In the rows, 128 means zero.
Known rows, with every step that occurs
vage keke kogu mesug vozi rogofu mabu genu: 126; 53; 122; 138; 86; 108; 129; 161; 156; 127; 137; 138; 114; 104; 66; 128; 131; 131; 160; 124; 151; 129; 125; 110; 128; 146; 120; 128; 151; 138; 103; 159; 148; 127; 109; 201; 103; 65; 110; 150; 190; 113; 147; 146; 141; 128; 152; 136; 149; 92; 111; 132; 128; 119; 138; 108; 134; 153
mesug kogu: 134; 122; 133; 128; 112; 113; 134; 138; 133; 132; 125; 131; 133; 122; 104; 125; 117; 146; 129; 123; 119; 116; 124; 118; 129; 151; 116; 137; 131; 129; 126; 140; 132; 138; 130; 145; 123; 115; 126; 123; 134; 126; 130; 125; 119; 132; 132; 120; 136; 131; 126; 134; 126; 129; 138; 132; 146; 130
keke kogu mesug vozi rogofu mabu: 131; 52; 130; 121; 98; 110; 137; 166; 137; 141; 138; 135; 120; 99; 79; 130; 126; 127; 138; 116; 145; 137; 123; 113; 123; 150; 121; 131; 135; 139; 110; 172; 154; 126; 121; 179; 107; 76; 114; 161; 175; 114; 136; 110; 135; 133; 146; 133; 146; 96; 113; 134; 139; 118; 131; 113; 139; 141
keke vozi rogofu mabu genu: 118; 16; 98; 133; 105; 129; 109; 157; 144; 134; 137; 132; 118; 133; 116; 109; 168; 94; 121; 122; 155; 156; 132; 154; 130; 131; 139; 123; 148; 153; 119; 146; 139; 116; 138; 153; 100; 94; 105; 147; 179; 123; 125; 155; 132; 127; 127; 132; 145; 108; 118; 120; 135; 138; 115; 119; 134; 122
mabu genu: 125; 105; 116; 143; 119; 128; 113; 131; 149; 120; 135; 130; 136; 132; 128; 119; 149; 116; 127; 127; 131; 130; 141; 118; 131; 140; 136; 126; 135; 129; 126; 134; 129; 130; 127; 143; 117; 114; 115; 114; 134; 131; 123; 158; 136; 127; 115; 132; 124; 124; 123; 127; 134; 142; 133; 130; 133; 126
keke rapo: 142; 151; 129; 129; 132; 129; 128; 122; 138; 132; 128; 121; 127; 130; 128; 124; 103; 143; 129; 130; 131; 133; 128; 134; 112; 113; 140; 125; 133; 135; 126; 117; 130; 128; 111; 131; 127; 128; 142; 119; 123; 115; 131; 128; 130; 123; 120; 131; 129; 128; 124; 126; 107; 112; 154; 128; 138; 133
rapo genu mabu: 141; 131; 111; 161; 114; 124; 112; 133; 156; 136; 138; 136; 133; 135; 127; 124; 148; 126; 128; 125; 142; 111; 158; 80; 125; 143; 138; 139; 134; 136; 130; 117; 125; 142; 134; 141; 116; 112; 105; 106; 116; 123; 126; 161; 153; 119; 107; 139; 135; 129; 120; 126; 144; 139; 146; 131; 146; 116
vage keke rapo genu mabu: 148; 165; 116; 162; 113; 121; 119; 124; 164; 132; 132; 130; 122; 134; 111; 129; 110; 155; 154; 135; 146; 108; 143; 98; 113; 118; 138; 136; 149; 139; 121; 95; 123; 139; 104; 156; 122; 112; 128; 105; 125; 109; 144; 165; 152; 113; 121; 141; 141; 124; 119; 125; 106; 113; 169; 124; 143; 135
mabu genu rapo: 127; 96; 102; 155; 113; 135; 104; 131; 155; 110; 147; 132; 139; 134; 124; 126; 168; 117; 122; 129; 140; 129; 154; 103; 132; 158; 145; 126; 135; 125; 127; 143; 132; 133; 120; 147; 112; 110; 110; 106; 133; 138; 127; 168; 142; 126; 106; 138; 125; 123; 114; 129; 142; 148; 138; 133; 145; 123
kepo vozi mesug kogu keke rapo: 163; 148; 153; 119; 98; 104; 159; 134; 147; 131; 138; 129; 153; 101; 91; 128; 96; 171; 157; 113; 113; 117; 114; 105; 118; 159; 104; 138; 155; 127; 119; 155; 131; 148; 116; 149; 119; 99; 157; 130; 134; 92; 154; 126; 96; 119; 152; 124; 128; 136; 111; 153; 106; 139; 116; 130; 150; 122
kogu keke vozi rogofu mabu genu: 110; 48; 103; 139; 95; 124; 112; 151; 147; 137; 140; 128; 94; 130; 100; 112; 162; 115; 146; 124; 144; 154; 130; 146; 130; 119; 136; 116; 159; 148; 112; 148; 127; 119; 124; 171; 98; 89; 106; 141; 191; 118; 141; 168; 128; 123; 134; 133; 147; 111; 116; 116; 115; 130; 112; 112; 138; 115
mesug vozi keke kogu: 122; 103; 151; 110; 104; 110; 144; 149; 128; 127; 144; 131; 127; 113; 114; 140; 111; 123; 157; 117; 117; 122; 122; 78; 131; 136; 111; 133; 126; 125; 118; 138; 133; 139; 131; 158; 118; 110; 120; 148; 146; 125; 129; 129; 146; 131; 136; 126; 126; 128; 128; 130; 116; 108; 109; 129; 151; 98
vage keke: 126; 145; 129; 133; 121; 124; 132; 125; 132; 122; 123; 130; 118; 126; 111; 136; 115; 144; 153; 136; 132; 118; 119; 130; 131; 120; 120; 128; 140; 126; 121; 112; 123; 127; 115; 141; 132; 125; 133; 129; 141; 125; 143; 138; 130; 125; 145; 129; 135; 125; 129; 128; 110; 118; 132; 122; 119; 141
kogu mesug: 132; 129; 138; 125; 130; 118; 138; 152; 130; 134; 128; 129; 130; 116; 116; 129; 131; 143; 126; 125; 129; 124; 135; 110; 128; 149; 127; 130; 123; 128; 124; 152; 136; 128; 124; 130; 127; 113; 124; 130; 146; 122; 135; 104; 132; 132; 141; 126; 141; 112; 121; 135; 127; 132; 132; 123; 134; 139
rogofu mabu genu: 118; 70; 111; 145; 105; 125; 103; 128; 147; 127; 132; 134; 121; 137; 114; 105; 164; 109; 124; 120; 142; 143; 143; 133; 126; 126; 140; 124; 136; 140; 120; 137; 137; 129; 128; 168; 103; 108; 105; 112; 141; 133; 121; 179; 136; 125; 106; 134; 126; 114; 129; 126; 142; 143; 140; 128; 133; 118
kogu mesug vozi rogofu mabu: 133; 52; 132; 118; 108; 108; 132; 165; 142; 129; 134; 137; 143; 109; 76; 117; 131; 123; 117; 112; 154; 142; 123; 132; 120; 154; 130; 138; 143; 160; 111; 170; 148; 124; 129; 163; 112; 85; 119; 158; 174; 111; 132; 115; 127; 129; 138; 132; 139; 93; 107; 140; 138; 136; 126; 118; 127; 134
dotel keke rapo: 142; 144; 131; 118; 128; 123; 138; 120; 123; 118; 121; 122; 130; 127; 147; 134; 96; 145; 143; 131; 136; 143; 113; 126; 122; 104; 125; 129; 111; 128; 126; 109; 129; 133; 101; 133; 128; 121; 144; 136; 121; 117; 134; 143; 130; 127; 143; 132; 131; 139; 128; 128; 96; 95; 156; 118; 142; 151
kepo vozi: 138; 110; 138; 120; 124; 126; 137; 131; 128; 135; 138; 136; 152; 116; 128; 120; 125; 130; 141; 123; 127; 123; 119; 122; 132; 144; 118; 134; 126; 122; 128; 143; 128; 130; 126; 126; 126; 121; 137; 140; 115; 118; 130; 132; 114; 122; 139; 132; 115; 130; 115; 140; 137; 150; 108; 131; 110; 121
rogofu mabu: 122; 91; 122; 130; 113; 125; 116; 126; 129; 136; 126; 133; 115; 133; 113; 113; 144; 121; 125; 121; 137; 142; 131; 140; 122; 116; 133; 126; 130; 139; 122; 131; 136; 126; 130; 154; 113; 121; 117; 124; 137; 130; 125; 151; 130; 126; 119; 130; 129; 117; 134; 128; 135; 130; 137; 126; 127; 121
vozi rogofu mabu: 125; 60; 116; 127; 106; 124; 112; 130; 135; 129; 128; 132; 118; 131; 106; 110; 139; 100; 116; 121; 149; 159; 126; 168; 118; 106; 135; 122; 140; 152; 119; 135; 142; 115; 127; 163; 112; 107; 124; 147; 162; 119; 129; 154; 119; 125; 123; 130; 126; 119; 121; 123; 134; 132; 125; 116; 119; 134
mesug vozi keke vage: 117; 111; 150; 111; 106; 108; 140; 138; 132; 113; 138; 127; 132; 113; 112; 133; 107; 129; 162; 118; 120; 121; 117; 85; 123; 126; 113; 138; 126; 126; 116; 126; 127; 133; 127; 163; 118; 112; 128; 145; 149; 122; 130; 139; 146; 127; 130; 129; 119; 129; 132; 130; 104; 109; 119; 133; 147; 102
keke vozi kepo: 132; 86; 121; 115; 135; 130; 139; 161; 129; 136; 141; 129; 139; 116; 123; 144; 141; 117; 133; 131; 135; 125; 125; 134; 137; 145; 128; 135; 128; 125; 129; 142; 127; 135; 141; 97; 130; 114; 124; 159; 143; 119; 130; 106; 127; 129; 149; 132; 145; 122; 117; 138; 130; 132; 89; 130; 125; 105
dotel keke rapo genu mabu: 153; 146; 117; 144; 115; 122; 125; 123; 144; 124; 129; 130; 132; 133; 146; 131; 112; 142; 142; 129; 148; 129; 138; 89; 119; 112; 134; 138; 117; 135; 127; 101; 128; 144; 106; 144; 118; 106; 126; 118; 112; 114; 133; 169; 150; 120; 126; 142; 138; 140; 121; 127; 109; 105; 170; 120; 159; 141
vage keke rapo genu: 141; 172; 125; 150; 121; 121; 127; 122; 156; 124; 128; 128; 121; 130; 109; 130; 100; 154; 158; 138; 142; 112; 133; 111; 114; 116; 135; 134; 153; 135; 120; 100; 122; 136; 99; 149; 127; 117; 141; 109; 133; 111; 140; 148; 143; 117; 129; 136; 136; 128; 123; 127; 94; 108; 162; 123; 135; 147
vage keke kogu mesug vozi rogofu mabu: 127; 71; 131; 127; 93; 107; 139; 158; 141; 133; 132; 137; 109; 101; 66; 133; 117; 140; 161; 124; 149; 128; 115; 119; 126; 138; 114; 130; 146; 136; 104; 153; 148; 125; 110; 188; 111; 76; 121; 159; 186; 112; 151; 124; 136; 129; 162; 134; 152; 95; 113; 133; 121; 110; 134; 108; 129; 153

Rows
159; 173; 139; 140; 96; 98; 146; 135; 162; 123; 133; 124; 132; 112; 83; 135; 104; 170; 149; 116; 118; 114; 133; 87; 112; 156; 115; 139; 166; 134; 118; 138; 130; 155; 116; 157; 115; 97; 145; 107; 149; 101; 152; 132; 119; 123; 136; 122; 145; 140; 122; 144; 95; 120; 140; 126; 179; 127 -> vozi mesug kogu keke rapo genu
124; 128; 155; 116; 111; 110; 149; 157; 121; 139; 136; 128; 101; 112; 130; 144; 121; 131; 156; 123; 107; 129; 139; 72; 130; 125; 111; 121; 112; 114; 121; 143; 138; 134; 124; 155; 118; 108; 119; 136; 160; 122; 140; 122; 147; 136; 148; 123; 135; 131; 131; 125; 107; 109; 114; 119; 160; 116 -> vozi keke kogu mesug
126; 86; 123; 127; 98; 112; 138; 159; 136; 141; 133; 127; 106; 117; 87; 127; 122; 148; 149; 125; 123; 130; 115; 131; 133; 143; 116; 129; 154; 139; 116; 152; 125; 130; 127; 156; 113; 94; 121; 146; 184; 114; 147; 125; 114; 130; 152; 120; 156; 125; 114; 123; 105; 119; 114; 118; 151; 124 -> mesug kogu keke vozi rogofu
130; 140; 135; 133; 115; 117; 147; 149; 130; 137; 127; 131; 99; 104; 101; 148; 111; 158; 169; 135; 126; 111; 125; 97; 133; 136; 110; 126; 130; 109; 116; 136; 136; 130; 108; 156; 126; 101; 125; 136; 160; 120; 153; 112; 140; 133; 166; 130; 153; 112; 126; 130; 111; 106; 138; 112; 136; 157 -> vage keke kogu mesug
114; 136; 146; 117; 110; 117; 135; 124; 124; 119; 131; 122; 102; 121; 138; 134; 115; 126; 165; 127; 110; 132; 128; 93; 121; 98; 115; 124; 115; 113; 122; 111; 127; 128; 123; 158; 119; 125; 129; 130; 149; 125; 134; 152; 144; 128; 130; 125; 118; 145; 141; 118; 94; 108; 121; 128; 151; 113 -> vozi keke vage
119; 64; 99; 154; 100; 132; 94; 129; 154; 118; 142; 135; 123; 138; 109; 112; 179; 112; 118; 122; 147; 143; 155; 120; 126; 143; 148; 125; 135; 136; 121; 144; 139; 131; 123; 172; 98; 104; 100; 107; 141; 140; 124; 187; 142; 124; 99; 139; 128; 113; 121; 129; 147; 147; 146; 131; 143; 118 -> rogofu mabu genu rapo
141; 96; 137; 112; 125; 117; 139; 147; 142; 119; 146; 134; 168; 108; 91; 141; 117; 121; 130; 122; 140; 117; 119; 124; 130; 156; 126; 146; 135; 135; 121; 149; 130; 144; 132; 120; 134; 106; 132; 163; 129; 113; 125; 113; 123; 124; 138; 135; 123; 117; 108; 151; 141; 138; 101; 135; 113; 104 -> mesug vozi kepo
149; 128; 146; 135; 108; 100; 136; 167; 160; 134; 146; 134; 148; 118; 103; 128; 116; 146; 138; 112; 138; 110; 152; 49; 114; 156; 133; 146; 136; 151; 117; 141; 134; 147; 124; 157; 112; 93; 114; 122; 144; 104; 133; 138; 161; 122; 118; 136; 141; 112; 109; 138; 113; 123; 145; 131; 167; 101 -> kogu mesug vozi keke rapo genu mabu
149; 134; 150; 119; 89; 102; 160; 131; 142; 124; 137; 129; 141; 90; 87; 133; 106; 166; 176; 114; 107; 111; 109; 95; 125; 160; 90; 141; 143; 107; 116; 158; 131; 144; 122; 162; 115; 92; 149; 137; 147; 101; 157; 130; 101; 122; 161; 125; 128; 138; 119; 151; 112; 140; 107; 129; 149; 126 -> kepo vozi mesug kogu keke vage
125; 112; 125; 121; 123; 124; 141; 154; 132; 139; 143; 124; 110; 114; 105; 144; 136; 136; 157; 132; 126; 125; 122; 129; 137; 133; 126; 128; 139; 124; 120; 143; 116; 136; 126; 118; 125; 109; 123; 154; 159; 113; 147; 121; 123; 124; 155; 133; 146; 124; 116; 132; 109; 124; 87; 122; 128; 100 -> kogu keke vozi kepo
128; 143; 136; 133; 102; 109; 137; 135; 137; 135; 128; 126; 109; 119; 88; 125; 114; 163; 150; 124; 112; 116; 121; 113; 129; 140; 115; 131; 143; 127; 118; 144; 122; 140; 118; 163; 118; 109; 125; 122; 150; 121; 145; 137; 116; 128; 141; 120; 141; 132; 124; 130; 108; 121; 133; 124; 150; 123 -> mesug kogu keke
160; 115; 150; 114; 104; 107; 156; 142; 138; 125; 136; 137; 172; 102; 103; 129; 117; 146; 138; 111; 117; 114; 116; 105; 130; 178; 97; 145; 143; 123; 125; 159; 139; 146; 138; 131; 123; 104; 148; 138; 128; 107; 139; 119; 99; 126; 152; 120; 124; 136; 115; 159; 135; 157; 101; 134; 141; 121 -> kepo vozi mesug kogu
133; 32; 118; 130; 97; 124; 113; 134; 151; 129; 144; 141; 147; 122; 109; 98; 151; 96; 128; 117; 148; 150; 128; 152; 125; 129; 131; 126; 143; 146; 118; 153; 141; 119; 125; 169; 104; 91; 123; 146; 151; 111; 126; 176; 111; 117; 126; 136; 110; 119; 104; 134; 150; 165; 109; 122; 107; 124 -> kepo vozi rogofu mabu genu
156; 169; 144; 127; 100; 103; 151; 133; 149; 123; 128; 120; 129; 110; 85; 137; 98; 172; 147; 116; 112; 122; 121; 109; 114; 148; 111; 133; 158; 131; 118; 142; 133; 147; 118; 151; 119; 104; 149; 117; 150; 101; 155; 123; 110; 125; 144; 118; 143; 135; 124; 143; 94; 118; 136; 126; 172; 128 -> vozi mesug kogu keke rapo
152; 134; 141; 122; 106; 106; 149; 139; 139; 117; 126; 129; 151; 112; 101; 137; 120; 146; 126; 114; 117; 120; 125; 108; 126; 168; 103; 141; 147; 127; 126; 147; 140; 146; 142; 132; 124; 109; 140; 125; 141; 116; 139; 114; 110; 133; 143; 116; 138; 135; 129; 148; 126; 135; 122; 131; 160; 129 -> vozi mesug kogu
115; 152; 129; 136; 110; 122; 133; 116; 132; 126; 128; 119; 85; 113; 106; 133; 115; 155; 176; 133; 115; 126; 119; 113; 121; 106; 120; 122; 131; 110; 116; 125; 117; 126; 105; 167; 119; 113; 129; 126; 153; 119; 152; 144; 132; 123; 139; 133; 133; 131; 131; 118; 96; 106; 136; 120; 140; 132 -> kogu keke vage
130; 107; 122; 122; 127; 127; 143; 154; 131; 128; 135; 130; 127; 116; 109; 149; 127; 133; 158; 138; 139; 115; 117; 136; 140; 134; 119; 137; 140; 124; 121; 125; 122; 134; 127; 113; 134; 113; 130; 158; 155; 116; 144; 120; 127; 125; 165; 133; 150; 118; 119; 138; 114; 122; 97; 123; 115; 121 -> vage keke vozi kepo
130; 27; 111; 141; 86; 116; 118; 168; 159; 128; 152; 139; 127; 104; 76; 129; 156; 119; 133; 117; 153; 138; 144; 93; 125; 174; 133; 130; 140; 136; 109; 183; 156; 130; 117; 192; 95; 61; 100; 143; 180; 123; 136; 140; 146; 131; 131; 141; 144; 92; 102; 136; 149; 133; 140; 116; 153; 137 -> keke kogu mesug vozi rogofu mabu genu rapo
137; 165; 130; 135; 124; 124; 133; 121; 140; 125; 123; 123; 117; 128; 113; 132; 94; 156; 155; 137; 134; 122; 119; 134; 116; 106; 130; 126; 145; 134; 120; 104; 125; 127; 100; 144; 132; 125; 146; 121; 135; 112; 145; 138; 131; 120; 138; 133; 137; 124; 126; 127; 92; 104; 154; 123; 129; 146 -> vage keke rapo
146; 151; 143; 126; 97; 102; 152; 137; 141; 121; 129; 125; 131; 109; 86; 138; 118; 161; 146; 115; 111; 120; 121; 103; 125; 159; 102; 135; 152; 126; 120; 150; 131; 147; 131; 148; 120; 102; 139; 124; 155; 111; 153; 124; 107; 129; 150; 116; 143; 136; 127; 144; 109; 130; 116; 126; 165; 124 -> vozi mesug kogu keke
125; 113; 128; 130; 106; 112; 141; 157; 131; 145; 130; 127; 105; 117; 93; 128; 125; 162; 155; 126; 115; 116; 118; 111; 136; 153; 114; 133; 144; 129; 119; 148; 120; 139; 129; 148; 114; 104; 118; 132; 164; 123; 146; 124; 121; 131; 150; 121; 159; 126; 125; 127; 104; 118; 122; 125; 159; 116 -> mesug kogu keke vozi
123; 115; 156; 111; 111; 100; 150; 160; 134; 120; 136; 128; 133; 101; 101; 136; 110; 144; 156; 116; 123; 118; 124; 75; 123; 147; 114; 140; 120; 128; 113; 149; 135; 134; 124; 161; 117; 98; 123; 145; 164; 117; 137; 115; 147; 132; 142; 128; 134; 114; 123; 137; 106; 114; 123; 127; 152; 116 -> kogu mesug vozi keke vage
140; 156; 141; 128; 91; 101; 153; 131; 142; 118; 127; 121; 118; 99; 84; 142; 108; 168; 165; 117; 107; 119; 116; 98; 121; 150; 97; 135; 148; 114; 116; 144; 132; 144; 124; 166; 115; 97; 141; 125; 161; 110; 158; 127; 114; 129; 152; 119; 141; 137; 132; 141; 100; 118; 126; 124; 170; 132 -> vozi mesug kogu keke vage
145; 98; 129; 118; 113; 113; 152; 166; 133; 130; 131; 128; 144; 112; 111; 140; 135; 143; 131; 117; 123; 120; 121; 107; 135; 181; 105; 143; 149; 129; 127; 152; 136; 142; 153; 114; 119; 107; 128; 139; 158; 119; 139; 99; 119; 136; 154; 116; 159; 124; 129; 144; 121; 129; 107; 130; 167; 119 -> keke vozi mesug kogu
117; 115; 122; 128; 120; 126; 136; 148; 127; 142; 134; 124; 98; 123; 116; 133; 136; 145; 156; 130; 124; 126; 121; 119; 137; 130; 125; 124; 142; 126; 121; 138; 114; 128; 125; 131; 119; 118; 119; 137; 160; 124; 146; 126; 131; 127; 147; 128; 152; 121; 125; 121; 104; 116; 110; 120; 142; 111 -> kogu keke vozi
124; 116; 154; 111; 108; 117; 143; 127; 125; 126; 140; 131; 131; 110; 138; 127; 113; 128; 173; 122; 111; 124; 119; 93; 126; 115; 105; 129; 114; 110; 122; 128; 126; 130; 122; 153; 119; 117; 138; 141; 135; 115; 135; 151; 128; 122; 141; 130; 106; 145; 127; 131; 106; 132; 102; 132; 131; 106 -> kepo vozi keke vage
134; 108; 162; 108; 108; 111; 156; 156; 122; 145; 145; 136; 128; 102; 130; 135; 117; 133; 167; 118; 108; 121; 129; 72; 134; 141; 102; 126; 113; 109; 122; 156; 137; 135; 123; 152; 118; 103; 130; 147; 145; 113; 139; 125; 131; 128; 156; 127; 121; 133; 118; 137; 118; 133; 95; 123; 141; 113 -> kepo vozi keke kogu mesug
139; 104; 124; 118; 124; 124; 147; 158; 128; 127; 133; 126; 141; 117; 129; 142; 144; 129; 130; 121; 132; 128; 124; 116; 133; 159; 114; 135; 144; 128; 129; 143; 133; 132; 152; 101; 123; 118; 130; 142; 151; 121; 137; 100; 126; 133; 150; 123; 152; 123; 130; 139; 123; 130; 99; 128; 154; 118 -> keke vozi mesug
135; 102; 140; 110; 113; 109; 158; 156; 117; 124; 130; 133; 128; 97; 117; 150; 105; 149; 159; 124; 134; 125; 110; 81; 139; 151; 104; 137; 102; 113; 117; 154; 141; 139; 112; 151; 120; 87; 122; 160; 146; 124; 139; 108; 140; 138; 171; 132; 149; 118; 122; 140; 121; 99; 138; 112; 151; 153 -> dotel keke kogu mesug vozi
131; 123; 139; 127; 110; 109; 151; 157; 136; 132; 133; 134; 116; 98; 82; 148; 106; 160; 169; 130; 132; 104; 117; 89; 134; 155; 109; 136; 136; 117; 112; 148; 137; 135; 111; 162; 124; 92; 124; 146; 161; 118; 150; 105; 142; 132; 165; 132; 152; 102; 119; 137; 117; 107; 136; 116; 136; 150 -> vage keke kogu mesug vozi
130; 127; 128; 123; 113; 119; 148; 151; 131; 131; 135; 122; 113; 115; 111; 143; 137; 146; 153; 122; 123; 128; 121; 112; 133; 147; 114; 126; 153; 126; 121; 145; 120; 134; 135; 124; 119; 111; 130; 139; 165; 115; 153; 116; 122; 128; 156; 124; 155; 125; 127; 134; 103; 122; 96; 120; 155; 113 -> kogu keke vozi mesug
113; 62; 112; 128; 102; 124; 123; 150; 132; 143; 134; 126; 90; 126; 99; 118; 147; 123; 146; 125; 142; 152; 120; 152; 127; 112; 131; 117; 153; 147; 113; 143; 126; 117; 124; 159; 106; 100; 115; 151; 188; 116; 146; 145; 123; 124; 142; 130; 151; 114; 120; 116; 109; 120; 108; 112; 135; 116 -> kogu keke vozi rogofu mabu
154; 130; 151; 118; 95; 104; 158; 139; 141; 129; 138; 133; 155; 100; 90; 130; 116; 159; 156; 111; 111; 113; 114; 101; 130; 169; 95; 139; 150; 120; 120; 163; 130; 147; 129; 146; 119; 99; 148; 137; 139; 103; 153; 127; 96; 123; 159; 121; 128; 137; 114; 155; 120; 151; 97; 130; 144; 117 -> kepo vozi mesug kogu keke
